Each row was made from one path, in order. Every step used is in the known rows, and no mark comes twice. Write each row's path.
Known rows:
a, f, v, h, b: -2.03 -3.70 1.23 2.74 0.33 1.75 -0.71 -0.14 6.01 -0.07 -0.95 -1.06 -0.50
 -1.51 5.50 -0.69 2.67 -4.44 -0.75 -1.33 -1.33 3.73 -1.62 1.12 2.80 3.64
 1.98 1.26
j, v, f: -1.42 -0.23 2.06 2.96 -0.69 1.07 -2.95 0.48 1.49 0.92 -1.30 -0.15 0.77
 -3.94 7.72 -2.57 2.50 -5.51 -0.85 -2.17 -1.77 2.17 -2.27 1.08 1.97 3.47
 -0.82 0.02
j, v, s, a, x: 0.37 -2.03 -0.46 2.48 -0.46 -0.80 -1.88 -1.39 1.74 0.32 -2.58 0.26 0.54
 -2.60 5.96 -0.98 -1.42 -2.86 -3.24 -1.99 -2.41 0.09 -4.31 -2.21 1.50
 6.31 -1.03 1.18
h, v, s, a, f: -1.28 -2.57 0.55 3.08 1.15 -0.08 -1.16 -0.60 1.41 -0.01 -0.51 -1.71 0.24
 -0.56 2.80 -1.63 -2.71 -2.73 -3.07 -1.49 -2.24 3.01 -2.12 0.22 1.58
 5.38 -0.79 -1.05
x, a, f: 0.65 -5.48 0.22 2.01 0.72 0.25 -2.63 -1.28 3.72 -1.43 -1.38 -1.88 0.73
 -2.57 5.08 -1.76 -1.95 -4.14 -0.83 -0.73 -0.97 3.61 0.38 1.99 1.46 5.57
 -1.26 0.19
f, v: -0.10 -2.66 2.60 3.64 -0.78 0.78 -1.02 -1.63 2.38 1.03 0.72 0.80 -1.15
 -4.24 4.03 -0.79 2.69 -4.27 -1.97 -0.88 0.61 1.73 -3.27 -2.25 -0.76
 3.25 -0.53 2.70
h, v, s, a: -1.48 -1.86 1.46 2.74 0.34 -0.46 -1.25 -0.49 0.13 -0.06 -0.15 -0.71 0.11
 -1.38 2.45 -1.82 -2.20 -2.64 -3.81 -1.11 -1.62 2.35 -2.79 -0.78 1.16
 5.00 -1.72 -0.94
e, a, f, v, j: 0.67 -5.17 -1.01 4.52 0.03 2.14 -3.15 -2.15 3.44 0.45 -1.96 -1.21 0.06
 -2.37 4.54 -1.53 -0.52 -3.37 1.00 -1.07 -1.94 1.97 -1.63 -0.38 2.75
 6.15 -0.72 2.14
x, v, h: -1.28 -0.23 2.49 0.96 -0.46 1.37 -1.61 0.85 2.25 1.22 -1.42 0.40 0.23
 -3.71 6.87 -2.45 3.94 -5.09 -3.31 -0.76 -1.39 0.19 -2.30 1.49 2.12 3.41
 -0.38 2.57
s, a, x, v: 2.02 -3.50 0.18 1.47 0.51 -0.37 -2.70 -2.40 2.58 0.57 -1.64 0.59 1.13
 -2.94 5.00 -0.98 -3.83 -2.52 -4.47 -1.01 -1.53 0.67 -3.16 -0.96 1.79
 5.66 -1.98 3.05
a, f, v, y: 0.28 -3.66 1.40 3.62 1.47 2.96 -1.24 -1.00 4.62 0.00 -0.60 -1.58 -0.51
 -1.77 5.44 -0.84 1.76 -4.91 -0.72 -1.60 -0.70 3.52 -1.72 0.18 1.92 4.07
 1.80 0.89
s, a, j: 0.77 -4.84 -0.06 3.00 -0.62 -1.02 -1.77 -0.79 0.88 -1.72 -1.95 0.91 1.28
 -1.18 3.29 -0.71 -4.83 -4.13 -2.29 -1.74 -0.62 0.65 -1.38 0.77 3.55
 5.36 -2.03 2.14
y, b, h, v, s: -3.82 -4.35 1.12 1.47 -0.78 -0.22 0.01 0.24 2.80 -0.57 -1.66 -0.99 -0.33
 -2.72 1.56 -1.77 1.37 -4.75 -2.77 -1.13 -0.91 3.43 0.69 -0.96 3.31 5.28
 0.98 -2.04
v, j: -1.21 -2.11 0.34 2.85 -0.03 1.85 -1.64 0.51 0.65 -1.88 -2.89 2.40 1.43
 -2.83 3.84 -1.08 0.72 -3.75 -1.86 -1.95 1.84 1.57 -1.35 2.67 3.37 3.95
 0.87 0.81
x, a: 0.28 -4.30 1.73 1.49 -0.62 -0.41 -2.84 -1.18 1.56 -1.49 -0.80 -0.27 0.64
 -3.84 4.54 -2.03 -1.15 -4.03 -2.02 -0.16 -0.01 2.52 -0.62 0.44 0.87
 4.93 -2.64 0.29
y, v, j: -0.43 -0.39 0.66 2.79 0.98 0.63 -1.65 -0.86 1.67 0.86 -1.72 0.24 -0.22
 -4.79 3.19 -0.51 3.03 -4.19 -0.95 -3.63 -0.41 1.38 -2.74 2.28 2.85 5.09
 0.86 0.75
e, a, s: 0.94 -3.91 -0.88 3.42 -0.62 -1.05 -1.02 -1.15 -0.74 -0.36 -1.96 -2.37
 -0.09 -3.28 3.34 -2.79 -1.82 -2.68 -1.04 0.83 -0.94 -0.13 0.62 -3.67
 0.42 4.32 -4.20 0.99
h, b, y, v, s, a: -1.92 -2.35 0.36 0.94 0.50 0.65 -3.15 0.49 2.69 -2.80 -0.03 -1.79 -0.58
 -2.62 1.32 0.19 -1.30 -4.91 -4.42 -2.29 -3.09 4.11 -1.55 -1.30 5.40
 3.99 1.21 -2.46
e, v, y, b, h: -2.25 -2.58 1.20 1.08 -0.90 2.65 -1.65 0.38 1.54 -0.57 -0.02 -1.19 -1.60
 -4.26 4.08 -1.06 2.90 -6.60 -1.64 -0.33 -0.90 0.94 0.14 -1.82 4.48 4.84
 1.65 -1.28
x, a, f, v: 1.08 -5.63 0.68 2.34 0.34 0.59 -3.79 -2.70 5.09 -0.47 -0.72 -1.60 -0.34
 -2.98 5.14 -1.53 -0.54 -3.94 -0.66 -1.27 -1.36 3.63 -1.71 0.35 0.70
 5.81 -0.77 1.62
j, v, y, b, h: -2.38 -2.77 3.17 0.06 -0.37 1.73 -1.71 0.47 2.98 -0.15 -1.60 -0.37 0.00
 -3.02 5.78 -1.95 2.82 -6.45 -2.27 -2.23 -1.84 2.05 -3.20 -0.85 5.35
 4.59 1.88 -1.64
s, a, f, v, j: 0.53 -5.13 -0.37 3.08 0.29 0.52 -3.33 -1.41 3.93 -1.47 -1.97 0.06 0.82
 -1.08 4.21 -0.88 -2.75 -2.89 -2.23 -2.51 -1.06 2.29 -2.42 0.83 1.99
 6.37 0.82 2.58
y, v, s, a, f: 0.56 -1.78 -1.42 3.74 1.08 -1.73 -0.96 -0.97 2.20 0.09 -1.95 -2.91 -0.55
 -3.35 3.24 -0.63 0.01 -3.28 -1.98 -2.88 -2.91 1.54 -0.44 0.10 -0.03
 7.29 -0.53 0.36
b, y, v: 0.08 -1.25 1.85 3.06 -0.01 2.89 -1.92 0.25 1.15 0.61 1.12 -1.73 -0.66
 -4.07 2.87 0.01 1.76 -6.55 -3.00 -2.38 -1.61 2.71 -1.15 -1.87 4.65 3.43
 0.96 -0.63
x, v: 0.14 -0.90 1.67 1.50 0.90 0.70 -1.68 -0.41 1.72 1.19 -0.22 -0.01 -0.30
 -4.62 4.85 -1.82 1.61 -5.15 -3.47 -0.99 -1.06 0.69 -2.64 1.13 0.45 2.96
 -0.61 2.38
b, y, v, s, a: 0.40 -1.63 0.06 3.29 -0.49 1.68 -2.96 0.14 0.82 -1.00 -0.39 -2.10 -0.44
 -3.14 2.56 -0.20 -0.11 -5.22 -4.06 -2.66 -2.70 2.16 -0.69 -2.96 3.84
 5.58 0.46 -0.79
s, a, j, v, y, b: -0.07 -4.52 0.59 1.03 -0.52 -0.81 -2.98 -0.92 2.53 -1.46 -2.42 0.58 0.49
 -1.40 4.36 -0.67 -3.81 -5.00 -1.89 -3.17 -2.77 0.69 -3.57 0.30 5.58
 6.34 -0.51 1.04
f, v, s: -0.12 -2.06 0.55 4.44 -0.90 0.27 -1.16 -1.54 1.96 -0.04 -0.91 0.31 -1.39
 -3.79 3.80 -0.82 2.91 -3.33 -2.31 -1.05 0.09 1.37 -2.41 -3.15 -1.93
 4.62 -0.49 2.27
v, h, b: -4.31 -1.92 2.95 0.79 -1.28 0.61 0.26 2.39 2.53 -1.84 -1.48 0.79 0.81
 -2.01 5.32 -1.48 2.66 -4.50 -2.48 0.10 -0.11 2.70 -0.35 1.69 4.36 2.39
 0.04 -0.85

Write each row's path:
0.93 -4.11 -0.69 1.77 -0.49 -0.39 -4.31 -2.44 2.63 -1.00 -2.88 0.04 0.13
 -2.69 5.28 -1.44 -1.67 -4.58 -0.40 -2.54 -2.33 1.11 -3.55 0.57 3.84
 6.39 -1.96 1.21 -> x, a, j, v, s
-2.72 -3.08 1.89 0.97 0.17 2.35 -1.76 1.49 2.30 -2.97 0.82 -0.37 0.10
 -2.34 2.04 -0.03 -0.93 -5.87 -4.02 -0.69 -0.74 4.66 -0.80 -0.48 6.03
 1.20 1.48 -2.39 -> h, b, y
-1.69 -3.08 -0.63 1.31 1.30 1.08 -2.96 0.42 4.04 -2.75 -0.41 -2.79 -0.48
 -1.81 1.70 0.35 -1.79 -4.96 -3.65 -2.67 -3.71 4.79 -0.94 -0.29 5.83
 4.39 2.15 -2.50 -> h, b, y, v, s, a, f
1.55 -4.45 -0.35 4.08 -0.51 0.97 -0.99 -2.47 1.13 1.47 -1.68 -0.44 0.90
 -3.49 4.72 -1.23 -2.35 -2.60 -0.48 0.99 -0.97 0.95 -0.72 -2.62 2.61
 5.39 -3.97 1.40 -> e, a, x
-2.85 -0.20 2.71 1.07 -0.05 -0.33 -0.16 0.67 3.17 0.92 -0.55 -1.13 -0.72
 -4.10 4.39 -0.79 4.67 -4.82 -1.51 -1.98 -1.95 2.29 -1.93 1.47 3.68 3.80
 0.17 -0.58 -> y, v, h, b
-0.03 -3.90 -2.21 4.05 0.11 -1.14 -0.78 0.32 1.39 -2.86 -3.17 -1.49 1.00
 -1.03 3.92 -1.27 -3.08 -2.62 -3.03 -1.00 -1.24 1.70 1.45 -0.02 -0.19
 6.78 -0.84 0.27 -> v, s, a, f
-0.90 -5.38 1.21 0.80 0.02 0.75 -4.07 -1.76 6.50 -1.37 -1.27 -1.43 -0.25
 -2.17 5.72 -1.61 0.51 -3.88 -0.79 -1.18 -2.08 4.38 -2.01 1.12 2.87 5.42
 0.00 0.67 -> x, a, f, v, h, b
-1.87 -1.66 3.08 0.48 0.04 0.90 -1.25 0.39 2.51 0.06 -0.95 -0.14 -0.49
 -3.72 5.79 -1.28 2.13 -5.92 -1.76 -2.21 -2.05 1.63 -3.71 -0.37 3.70
 4.20 1.00 -1.04 -> j, v, y, b
-4.03 -4.07 2.07 1.55 -0.96 0.65 -1.52 0.52 3.26 -0.21 -1.41 -1.06 0.22
 -3.03 2.94 -2.50 1.81 -5.49 -1.87 -1.41 -0.97 4.61 1.47 0.46 4.11 4.57
 0.63 -2.23 -> y, b, h, v, f
0.80 -4.17 -0.29 3.68 -0.92 0.64 -2.46 -1.91 1.01 1.40 -1.79 -0.34 0.22
 -2.62 4.81 -1.49 -1.90 -5.11 1.22 -1.28 -2.92 -0.23 -3.31 -0.74 5.16
 5.29 -2.98 1.83 -> e, a, j, v
-2.50 -0.66 2.49 -0.52 -0.15 2.72 -3.19 1.45 3.59 -0.38 -0.67 -0.05
 -0.04 -2.98 5.68 -1.69 3.06 -5.94 -4.36 -1.15 -2.65 2.13 -2.85 1.04
 5.65 2.30 1.33 0.63 -> x, v, h, b, y
-3.78 -4.71 2.44 0.99 -0.66 0.12 0.05 0.16 3.03 0.14 -0.60 -0.73 -0.18
 -2.95 1.71 -1.75 1.25 -5.39 -2.59 -1.07 -0.60 3.67 0.13 -0.36 3.99 4.42
 1.01 -1.74 -> y, b, h, v
-3.95 -4.61 1.65 0.78 -0.57 0.95 -1.14 0.09 3.28 -0.58 -1.90 0.31 0.26
 -2.56 1.69 -1.66 1.36 -4.92 -2.32 -2.02 -0.23 3.60 -0.57 0.83 5.46 5.00
 2.06 -1.62 -> y, b, h, v, j
-2.53 -1.73 1.09 0.61 1.02 2.57 -3.31 0.55 3.18 -2.15 -0.08 -0.45 -0.38
 -3.16 1.57 0.43 0.73 -5.67 -3.16 -2.97 -1.76 4.54 -2.58 0.84 7.53 2.61
 2.78 -2.26 -> h, b, y, v, j
-0.22 -1.76 0.04 3.69 -0.34 1.24 -2.97 -0.63 2.03 0.64 -2.63 0.69 0.64
 -2.49 6.52 -1.35 0.39 -6.18 0.84 -3.35 -1.81 1.34 -2.74 2.34 5.29 3.80
 -0.76 1.40 -> a, j, v, f
-0.30 -3.00 -1.04 3.59 -0.94 -1.65 -0.96 0.40 -0.29 -2.90 -2.76 -0.20
 0.90 -2.05 3.48 -1.57 -2.45 -2.49 -4.00 -0.55 -0.49 0.83 0.71 -1.29
 -0.77 6.27 -1.93 0.39 -> v, s, a
0.22 -5.18 1.20 2.00 -0.52 1.04 -3.71 -1.93 5.44 -0.45 -1.48 -1.34 -0.06
 -2.39 6.46 -1.90 0.96 -3.93 -0.52 -1.12 -1.57 3.30 -1.55 0.51 1.70 6.06
 -0.63 1.71 -> x, a, f, v, h
-1.48 0.07 2.77 2.55 -0.67 0.01 0.33 0.51 1.83 2.12 -0.83 -0.99 -0.49
 -4.43 5.30 -1.20 5.21 -4.86 -1.18 -1.92 -1.31 1.01 -1.29 0.88 2.26 4.59
 -0.65 0.71 -> y, v, h
-1.11 -5.25 0.97 1.75 -0.55 1.53 -3.58 0.02 5.12 -2.12 -0.77 -1.16 0.44
 -0.13 4.53 -0.66 -2.14 -4.18 -3.41 -1.81 -2.74 3.72 -1.90 -0.82 4.85
 5.21 1.48 0.88 -> s, a, f, v, h, b, y
-0.43 -6.75 0.79 1.78 -0.12 0.71 -2.96 -1.01 5.24 -1.93 -1.94 -1.61 0.39
 -0.80 4.10 -1.42 -1.85 -4.27 -2.78 -1.98 -1.93 3.40 -0.68 -0.97 3.37
 7.02 1.57 0.53 -> s, a, f, v, y, b, h
-3.43 -5.20 0.92 1.04 -1.04 -0.99 -0.95 0.03 2.82 -1.26 -1.86 -0.99 0.04
 -2.07 1.47 -1.89 -0.69 -4.18 -3.60 -1.32 -1.54 3.21 0.44 -1.25 3.39
 6.36 0.53 -1.80 -> y, b, h, v, s, a
-1.05 -0.73 2.61 2.64 -1.18 3.43 -1.89 1.27 1.61 0.63 0.16 -1.43 -0.28
 -3.36 4.52 -0.50 3.61 -6.55 -2.89 -2.21 -1.94 2.33 -0.86 -1.53 5.99
 3.75 1.08 -0.54 -> b, y, v, h
-0.12 -7.11 1.00 0.83 0.15 1.63 -4.65 -2.36 6.62 -1.66 -2.01 -2.26 -0.29
 -2.33 5.00 -2.03 0.49 -4.86 -0.95 -1.69 -1.84 4.70 -0.70 -0.28 3.56
 6.98 1.05 -0.26 -> x, a, f, v, y, b, h
-1.44 -4.11 3.20 1.69 -0.84 2.26 -2.21 -1.18 4.17 -0.62 -0.86 -0.02
 -1.17 -3.43 4.00 -1.37 3.90 -5.41 -2.32 -1.44 -0.12 3.10 -2.19 -2.87
 2.77 4.68 1.72 0.27 -> f, v, y, b, h
-1.76 -4.74 0.83 2.47 -0.43 1.42 -2.29 -0.66 1.59 -0.59 -2.19 -0.64 1.14
 0.24 2.57 -2.51 -1.15 -4.59 -3.39 -1.69 -0.99 2.58 -1.76 -0.79 6.19
 5.58 0.23 -1.19 -> b, h, v, s, a, j
0.90 -1.60 -1.39 3.72 0.39 -1.94 -1.44 -1.54 1.30 0.06 -2.35 -1.49 -0.69
 -3.46 2.70 -0.31 -0.35 -3.67 -1.67 -3.33 -2.59 0.48 -1.61 -0.18 1.37
 7.15 -1.36 1.11 -> y, v, s, a, j
0.17 -3.56 -1.09 4.95 0.78 1.06 -0.48 -1.23 4.22 -0.08 -1.48 -1.67 -0.83
 -2.12 4.49 -0.56 1.38 -3.75 -0.87 -1.57 -0.95 2.74 -0.67 -0.46 -0.60
 5.07 1.17 1.82 -> a, f, v, s
1.11 -2.05 0.62 0.76 1.74 1.91 -1.73 -2.28 4.21 1.37 -2.12 0.20 -0.10
 -4.25 5.64 -0.54 0.42 -3.88 -2.99 -1.20 -1.36 1.74 -2.80 -0.52 3.38
 4.58 0.00 1.45 -> a, x, v, y, b
0.08 -0.35 -0.44 2.28 0.77 0.18 -1.78 -0.27 1.29 0.05 -1.87 -0.45 -0.46
 -4.23 4.67 -1.89 1.83 -4.22 -3.86 -1.12 -1.55 0.32 -1.71 0.25 -0.66
 4.37 -0.63 1.91 -> x, v, s
1.79 -2.80 -0.20 2.02 0.31 0.11 -4.26 -2.05 2.79 0.21 -2.43 0.22 1.62
 -3.03 6.27 -1.75 -3.29 -2.62 -3.85 -1.36 -1.96 1.62 -1.85 -0.11 1.90
 5.86 -2.34 2.49 -> s, a, x, v, f
0.74 -5.27 0.42 3.30 0.13 -0.32 -2.09 -1.32 3.71 -0.73 -0.69 -0.96 0.36
 -1.44 4.29 -0.90 -2.85 -3.36 -2.48 -1.56 -1.46 2.33 -1.71 -0.41 0.46
 5.83 -0.21 2.39 -> s, a, f, v
-0.62 -2.89 0.89 1.66 0.23 1.17 -1.62 -0.76 2.85 -0.02 -2.33 0.66 -0.35
 -2.26 4.97 -0.29 0.10 -6.49 0.08 -3.41 -2.03 0.93 -3.99 1.14 6.65 4.37
 0.71 0.54 -> a, j, v, y, b
-0.22 -0.42 1.46 3.78 -0.35 3.51 -3.83 0.66 1.39 0.15 0.07 -2.17 -0.12
 -4.18 4.42 -0.99 2.43 -6.69 -2.14 -2.78 -2.18 3.88 0.53 -0.87 4.77 3.64
 0.50 -1.32 -> b, y, v, f
-0.27 -2.29 -2.70 3.74 -0.59 0.16 -1.62 -0.32 0.65 -0.88 -0.74 -1.88
 -1.24 -3.07 4.09 -0.56 -1.16 -3.89 -1.88 -0.52 -2.12 -0.41 0.26 -1.51
 0.37 6.52 -0.26 1.07 -> e, v, s, a, f
-0.13 -3.73 0.24 3.36 -1.77 1.07 -2.40 -1.06 1.38 1.45 -2.56 -0.06 0.49
 -2.08 6.14 -1.90 -0.42 -5.07 1.33 -1.16 -3.15 -0.59 -3.11 -0.50 6.28
 5.56 -2.82 1.95 -> e, a, j, v, h
-1.48 -1.99 3.43 3.11 -2.17 1.48 -0.97 -0.37 2.97 1.10 -0.47 1.20 -0.70
 -3.29 6.02 -1.39 5.02 -4.26 -1.82 -0.66 0.20 1.21 -2.97 -1.90 0.87 3.69
 -0.23 2.91 -> f, v, h
